What can hang from each mark
bufem: mamap
tofik: tafip
mamap: bufem megi segarof tukosin
gelara: megi
besa: tukosin
sibim: nurotu tebeli
segarof: fumavi mamap
nurotu: sibim tafip
dimef: nurotu
tafip: nurotu tofik
megi: nurotu
tebeli: sibim
fumavi: segarof
tukosin: besa

In the rows, 128 means zero.
Known rows, with every way that one mark hangs from another
tebeli[sibim[nurotu[tafip[tofik]]]]: [ 65  77 101 177  83 111 149 146 121  94  92  99 119 150  95 153 155 130
 136 143 137 149 205 129 144  92 128  57 126 134 136  81  86 151 101 101
 137 150 162 131 122 110 149 124 168 155 117 112 145  99 130  98 131]
bufem[mamap[megi[nurotu] segarof tukosin[besa]]]: [119 107  59 172  79  98 147 143  75 139  84  80 175 107 159 127 113 147
 142 126 158 122 185 212 100 131 126  92 108  66 173 137 117 159  41 158
 155 168 137 181 102  88 125 106  85 159  71 131 130 111 118  86  98]
bufem[mamap[megi segarof]]: [111 115  83 183 108 100 158 166 104 106  95  76 162 115 134 132 133 134
 129 125 151 130 170 169 132 112 123  92 100  95 161 141 137 145  52 125
 147 151 153 166 100 116 123 127  88 148  82 111 127 101 123  96 102]
tofik[tafip[nurotu[sibim[tebeli]]]]: [101  91 131 146 109 112 103 143 115 102 131 118 129 119  77 161 142 130
  86 111 179 129 223 143 127 105 140  60 124 109 113  74 110 139  94 122
 156 119 131 141 134 117 162 121 137 176  99 121 153  93 134 128 127]
mamap[segarof]: [118 108  97 173 106 115 145 146 108 108  74  87 140 140 117 135 121 121
 132 129 135 140 191 140 131 129 119  84 104 121 144 112 122 141  76 129
 141 135 174 162 122 119 117 147 106 153  92 116 133 122 126 104 106]
megi[nurotu[sibim[tebeli] tafip]]: [ 93  99 111 153 119 126 106 109 123 105  95 106 127 134 103 168 131 112
  98 106 169 114 218 171 105 107 137  56 123 123 128  64 111 131 100 113
 174 153 134 160 128 106 143 153 138 188  93 160 159 110 112  89 166]
bufem[mamap[segarof[fumavi] tukosin]]: [ 98 110 102 167 112 108 156 154 115 107 107  85 149 111 130 148 100 124
 133 117 151 160 193 171 114 125 154  74 103  98 173 125 117 153  52 104
 153 137 149 175 107 110 121 118  93 169  86 109 112  97 115  92 112]
segarof[fumavi mamap]: [108 119 103 149 131 117 130 138 128 107 107  98 140 128  87 175  99  87
 129 146 155 153 192 161 144 134 133  63  98 129 132 120 128 159  55 105
 168 113 167 140 134 130 143 119 130 183  94 105 148 108 108  95 135]
gelara[megi]: [126  95  93 155 107 111 148 134 153 114  81  94 147 128  99 148 150 116
 140 116 141 126 202 143 151 118 122  84 114 127 135 119 130 141  88 111
 147 142 157 148 107 117 151 150 121 156 108 117 151 107 148 100  99]
gelara[megi[nurotu]]: [117 106  80 145 102 112 137 115 142 127  71  91 138 144 110 153 148 117
 146 107 146 117 208 161 134 119 121  86 103 119 141 111 126 135 102 142
 153 144 156 157  93 110 154 150 134 165 110 136 157 122 151  95 107]
bufem[mamap[megi segarof tukosin[besa]]]: [128  97  72 181  87  99 161 164  82 126  97  76 186  91 151 122 118 153
 133 134 150 127 181 201 121 122 125  92 113  79 170 147 117 166  22 137
 145 165 137 178 119  93 121 104  74 149  76 107 121  98 113  89  88]
tebeli[sibim]: [114  91 111 179  88 109 149 148 121  90  97 104 137 146  83 151 138 137
 139 141 129 141 185 114 139 117 121  73  96 117 128 112 130 136  89 119
 144 119 164 145 107 108 141 129 127 155 126 112 151 117 126 114 109]
nurotu[tafip]: [ 95  90 107 178 118 123 139 146 141 112  83  96 122 117  95 152 121 130
 120 122 139 132 201 137 130  95 133  73 130 142 111 100 116 144  85 114
 150 139 162 140 137 130 135 135 125 161 102 124 134 113 121  85 121]
bufem[mamap[segarof]]: [ 96 113 105 192 115  95 147 159 121 108  92  89 144 125 108 131 133 128
 125 128 149 141 186 157 134 115 137  89 108 113 152 127 122 140  73 122
 135 140 164 164 107 127 116 138  94 160  82 120 126 108 137 110  95]
bufem[mamap[segarof[fumavi]]]: [ 96 113 114 177 128 108 154 164 120 106 101  88 138 117  99 154 111 114
 125 122 151 144 193 163 136 126 139  73  97 109 162 124 124 150  58  99
 161 131 159 156 106 115 117 125  92 169  83 117 127  98 124 107 110]
tofik[tafip]: [107 101 115 171 103 130 144 142 122 117 106 117 130 128  78 156 129 140
 118 123 159 144 191 125 131 105 141  74 121 123 107  97 126 137  93 136
 144 116 157 130 109 130 153 118 118 151 101 117 143 106 140 103  95]
megi[nurotu]: [109 110  96 158 100 121 127 124 118 126  79  95 130 155 104 150 132 120
 140 125 148 129 202 152 126 124 123  84 105 118 129  95 126 126 103 141
 147 139 160 157 112 127 141 140 120 169 104 140 154 133 137 101 121]
nurotu[sibim tafip[tofik]]: [ 63  67 102 158  96 128 142 150 135  84 101  90 130 110 101 163 140 134
  89 109 152 130 204 139 146  81 127  58 148 121 119  97  96 150 118  93
 145 138 141 142 128 122 172 136 153 162 109 138 124 119 136  91 146]
segarof[fumavi mamap[megi[nurotu] tukosin[besa]]]: [130 113  64 133  91 117 133 119  81 140 100  86 174 116 139 166  81 106
 143 145 165 136 197 219 115 147 121  70  97  82 155 124 121 170  23 141
 187 140 146 153 126  94 149  85 117 181  80 115 145 115  87  72 146]
fumavi[segarof[mamap[bufem tukosin]]]: [121 110  62 183  80 103 149 124  94 104  81 112 163 122 145 120 102 135
 133 126 156 167 163 149  85 130 165  59 121  98 138 113 128 140  78 119
 138 127 148 152 133 119 117 114 113 179  93 111 121  91 111  97 105]
fumavi[segarof[mamap[bufem megi]]]: [130 114  54 178  82 103 156 137  78  99  79 100 161 120 140 132 116 131
 133 129 151 148 144 149 103 122 135  64 113  95 134 118 150 142  70 122
 150 128 156 134 124 109 123 117 111 172  86 111 131  88 111  99 115]
besa[tukosin]: [108 104  98 162 103 113 127 136 129 129 101 105 148 123 108 123 134 136
 121 132 136 142 192 122 132 115 118  78 101 133 146 109 135 133  83 121
 121 139 153 163 140 131 150 127 121 143  96 101 142 107 136  90 103]
dimef[nurotu[sibim[tebeli] tafip[tofik]]]: [ 68  77 106 140 103 130 134 150 133  87  89  84 146 105  96 169 148  98
  97 128 170 116 209 162 145  83 136  44 155 109 142  70  87 149 120  99
 163 139 109 161 147 116 167 134 159 188 106 137 146 116 118  90 167]
dimef[nurotu[sibim tafip]]: [ 70  66 117 171 103 123 137 151 138 106  85  92 127  97  83 165 125 122
 116 117 151 122 201 146 119  79 143  63 139 123 127  85  92 130 108 124
 165 124 129 148 131 106 154 135 156 187 106 147 143 131  98  90 155]
fumavi[segarof[mamap]]: [120 106  80 176 104  98 144 124 113 103  95 107 154 141  94 137 118 109
 131 132 150 146 180 149 136 119 137  75 105 121 118 111 142 145  89 115
 138 125 156 137 131 132 116 126 138 182  74 112 142 104 125 118 111]
fumavi[segarof[mamap[bufem megi tukosin]]]: [132 114  38 176  72 110 159 125  69 103  86 100 176 110 160 120 107 139
 140 120 162 160 146 154  83 131 155  62 116  82 138 119 144 149  59 123
 144 134 139 153 125 111 131 105 111 168  93 103 119  88 102  83 118]
segarof[fumavi mamap[tukosin]]: [110 116  93 143 111 116 136 133 119 113 109  94 157 115 111 161  91  96
 132 138 156 168 198 173 125 136 147  58  95 118 143 120 123 166  44 104
 163 116 154 152 132 132 145 110 124 177 101  99 134 111 104  79 143]
tafip[nurotu[sibim] tofik]: [ 69  66 101 131  80 102 130 165 127  81 109  85 126 120  93 149 160 137
 106 110 151 125 212 138 162 104 117  78 131  97 123 102  95 137 121  94
 136 131 144 153 137 119 168 121 153 171 107 114 123 131 151 121 122]
fumavi[segarof[mamap[megi[nurotu] tukosin[besa]]]]: [144 101  41 159  64  99 147 108  62 137  83  91 184 127 147 139  94 131
 144 133 163 129 174 201 104 134 126  81  98  78 135 125 133 161  62 158
 154 150 136 155 118  93 131  96 126 176  62 125 147 108 105  89 115]
nurotu[sibim[tebeli] tafip[tofik]]: [ 76  82 107 142 111 125 132 138 137  78 106 100 140 114 108 162 148 113
  79 115 171 119 216 156 143  87 124  46 141 120 131  72 100 152 107  76
 158 150 124 157 140 124 160 143 144 167 102 130 139 102 131  91 156]

Rows
[125 113  59 152  93 112 139 135 104 107 102  78 176 111 146 130 114 117
 132 142 152 144 176 172 122 121 135  75 105 100 146 134 143 160  41 125
 153 142 147 162 130 132 149 111 112 157 100  91 133 111 113  76 132] : segarof[mamap[megi tukosin]]
[123 105  79 165  99 102 168 166  80 122 112  80 175  84 140 143  96 137
 137 133 153 134 191 200 118 127 125  81 103  73 174 148 115 176  13 118
 167 152 136 166 114  81 129  88  76 160  76 107 117  92  98  88 110] : bufem[mamap[megi segarof[fumavi] tukosin[besa]]]
[120 130  58 176  87 125 149 129  62 124  58  82 142 142 166 141 123 136
 135 125 150 137 161 149  83 142 118  73 111  77 157 102 123 131  69 156
 161 145 165 172 106  95 128 141  98 149  97 129 133 120 120  83 112] : mamap[bufem megi[nurotu] segarof]
[138 110  52 172  84 102 141 145  75 122  92 100 186  86 150 127 101 140
 125 156 155 147 165 192  97 139 129  60 127  81 152 139 116 163  25 136
 156 138 148 158 152 105 140 101  86 164  94 101 131 101  97  74 108] : segarof[mamap[bufem megi tukosin[besa]]]
[139 102  54 178  72 119 158 154  57 121  70  94 176  96 174 120 104 159
 138 134 141 145 168 171  86 142 120  66 129  71 166 131 104 158  36 147
 150 153 149 178 135  81 130 111  65 142  90 111 116 102 101  78  94] : mamap[bufem megi segarof tukosin[besa]]
[126 103  80 173  93 126 153 148  68 127  79 103 156 101 143 142  84 134
 132 137 149 165 187 164  90 154 131  56 120  85 170 118  88 162  39 123
 168 128 156 169 140  88 123 107  76 161  94 112 114  98  91  90 105] : mamap[bufem segarof[fumavi] tukosin[besa]]
[ 99 111 116 166 135 119 115 127 122 120 100 116 121 137 107 136 143 100
 123 134 157 139 225 166 119 112 149  64 118 156 133  69 104 146  76  96
 150 172 149 150 149 126 118 137 124 171  86 123 162  80 110  98 159] : sibim[nurotu[tafip] tebeli]
[ 87  69 125 160  94 110 120 154 117 103 120 110 111 117  67 157 136 159
  98 105 161 133 213 127 130  97 144  71 121 106 104  86 104 134 100 133
 146 105 144 127 121 114 163 116 145 171 100 123 137 111 137 115 111] : tofik[tafip[nurotu[sibim]]]
[120 100  88 149 105 112 135 136 106 124 112 102 171 104 103 156  82 107
 125 156 152 156 202 197 135 144 128  62 104 109 140 129 109 173  34 115
 169 124 152 151 151 110 137  93 113 181  86 101 137 102  91  93 124] : segarof[fumavi mamap[tukosin[besa]]]
[ 88  78  88 153 103 123 134 112 149 116  84  96 126 117 107 172 143 134
 114  87 154 111 220 159 114  92 140  70 131 119 130  89 103 134 107 123
 175 142 139 140  93  92 165 162 161 177 103 158 153 111 126  86 140] : gelara[megi[nurotu[sibim tafip]]]
[110 119  71 173  98 110 124 135 107 107  86 101 162 115 140 129 109 128
 124 141 157 168 174 157  98 136 158  54 123 105 146 118 111 145  57 121
 144 127 159 168 142 130 130 121 101 166 107 105 125 103 111  86 115] : segarof[mamap[bufem tukosin]]
[ 73  93  98 131 103 128 116 120 122  94  93  94 133 137 112 171 145 115
  82 111 178 113 217 175 129  98 124  49 139 111 133  60  98 142 121 104
 166 150 125 161 129 115 160 146 157 180  97 154 150 111 132  83 164] : megi[nurotu[sibim[tebeli] tafip[tofik]]]
[107 105  61 151  71 131 134 111  71 103  87  97 159 118 169 144 126 159
 122 101 169 136 171 152  71 128 144  55 121  66 166 100 120 123  84 136
 166 142 128 173 107  91 164 121 102 165 116 144 128 115 106  73 142] : mamap[bufem megi[nurotu[sibim]] tukosin]
[107 119  69 158  89 106 147 138 107 118  98  81 161 124 146 138 135 142
 145 108 166 128 182 187 108 115 152  97 104  83 161 123 138 133  71 133
 153 164 128 173  89 112 148 110  94 162  98 128 128 114 129  78 123] : bufem[mamap[megi[nurotu] tukosin]]
[121 122  62 162  84 139 164 151  66 111  86  86 154 104 178 146  95 133
 140 115 147 161 165 147  80 143 134  53 114  74 177 114 122 158  36 118
 169 140 148 168 118  91 135 112  82 147 108 105 111  99  95  66 121] : mamap[bufem megi segarof[fumavi] tukosin]
[119 105  74 169  82  99 146 118 109 109  95 102 165 131 127 127 107 119
 138 124 152 160 181 156 116 127 153  73 105 113 126 115 141 152  79 117
 130 129 144 152 129 133 122 116 132 179  85 112 133 103 119  98 112] : fumavi[segarof[mamap[tukosin]]]
[122 107  79 162 108 110 131 140  95 122  99 112 167  91 123 149  74 118
 126 152 165 166 185 189 104 153 137  44 121  96 151 127  97 169  31 110
 172 116 161 152 158 107 138  88  95 189  91 105 123  98  83  90 121] : segarof[fumavi mamap[bufem tukosin[besa]]]
[ 76 106 100 148 121 121 129 136 125 105  97  99 126 143 114 137 151 100
 115 134 161 135 219 169 147 106 135  56 133 143 137  63  91 162  95  88
 143 173 141 150 148 126 136 136 141 167  92 115 150  88 134  93 148] : sibim[nurotu[tafip[tofik]] tebeli]
[ 90  81 119 155 121 122 123 143 134 102  97  96 134 107  92 168 128 100
 101 119 167 119 215 163 114  87 145  47 137 127 137  71  98 132 102 110
 173 134 113 158 146 107 150 133 144 197 101 145 155 115  96  92 173] : dimef[nurotu[sibim[tebeli] tafip]]
[129  94  79 175  89  99 154 159 104 115 111  88 181  92 129 128 124 154
 131 126 159 125 185 199 129 115 135  89 114  84 159 150 125 157  43 121
 145 160 128 160 119 104 138  90  73 153  89 114 129  95 119  89  97] : bufem[mamap[megi tukosin[besa]]]
[ 93  88 124 157 129 123 119 134 134  89 106 111 133 110 100 163 136 114
  86 109 163 121 215 157 122  98 137  55 128 136 125  77 112 140  88  91
 172 142 128 151 144 117 139 148 124 178 100 143 153  96 106  93 158] : nurotu[sibim[tebeli] tafip]
[124  90  59 158  67 121 134 117  61 121  88 105 165  99 157 147 115 162
 126 115 172 122 177 178  77 131 135  58 126  57 155 112  99 136  69 142
 170 145 127 171 123  72 163 109  96 168 102 140 137 114  99  80 127] : mamap[bufem megi[nurotu[sibim]] tukosin[besa]]
[146 101  39 181  65  99 157 130  59 115  85 109 188  95 160 120  92 151
 135 136 156 150 153 182  91 136 137  62 123  74 137 133 128 161  42 132
 150 137 138 150 140  95 125  92  97 169  76 105 122  86  94  95 103] : fumavi[segarof[mamap[bufem megi tukosin[besa]]]]
[107  98 121 142 114 116 124 134 120  96 104  95 153 123  93 160 138  93
 116 127 171 121 202 159 133 111 135  50 116 115 148  86 106 127 106 109
 165 127 117 171 139 114 152 136 129 198 107 131 163 121 108 111 160] : dimef[nurotu[sibim[tebeli]]]
[131  96  92 162  95 118 151 143  88 127  94  95 160 110 129 149  85 125
 135 138 138 153 209 174 118 143 117  73 109 100 155 125  96 174  40 124
 158 137 153 166 138  91 128 106  98 161  87 108 127 108 104  91 107] : mamap[segarof[fumavi] tukosin[besa]]
[115 129  71 156 120 123 141 145  95 105  96  97 153 105 133 164 102 106
 130 139 157 152 158 159 114 138 135  46 110  95 151 123 138 157  35 100
 182 113 161 135 132 115 148 104 106 174 100  97 136  98  93  84 140] : segarof[fumavi mamap[bufem megi]]
[ 82  83 103 111 102 103 115 157 122  79 117  90 135 130  97 155 163 112
  97 114 168 114 217 157 157 114 120  66 131  99 128  86 100 146 118  85
 143 143 125 165 152 123 163 131 142 182 106 112 141 113 150 126 138] : tafip[nurotu[sibim[tebeli]] tofik]
[124 118  54 170  76 130 160 147  67 112  77  83 161 111 185 119 114 152
 137 123 144 157 161 144  79 139 131  65 125  77 170 118 121 144  47 136
 149 147 150 181 116 100 132 125  77 133 109 106 111 109 108  70 105] : mamap[bufem megi segarof tukosin]
[132 106  51 162  67 120 142 129  60 138  67  93 163 111 164 133 110 157
 146 126 158 128 173 187  82 140 126  73 123  70 147 116 109 143  58 157
 156 152 139 168 124  86 150  99  80 156  99 132 131 114 105  72 107] : mamap[bufem megi[nurotu] tukosin[besa]]
[102 109  91 184  98 103 156 154 112 110  92  82 166 117 138 122 120 141
 127 121 151 151 194 169 115 118 152  89 113 101 165 127 112 142  64 124
 131 151 145 181 109 123 116 128  89 159  88 115 114 100 128  96  96] : bufem[mamap[segarof tukosin]]
[113 108  93 155  99 128 155 139 105 118  94  87 144 125 137 146  97 115
 139 120 144 165 197 145 112 142 138  68 100 109 159 111 117 159  51 115
 158 136 154 170 121 108 130 123 106 157  97 105 123 109 108  84 120] : mamap[segarof[fumavi] tukosin]
[132 111  65 172  93 103 157 132  90 102  93  95 165 133 120 138 123 120
 138 128 151 136 159 154 128 113 125  78 100 109 125 127 157 153  72 120
 144 135 149 133 123 118 126 117 130 168  77 104 144 101 114 105 118] : fumavi[segarof[mamap[megi]]]
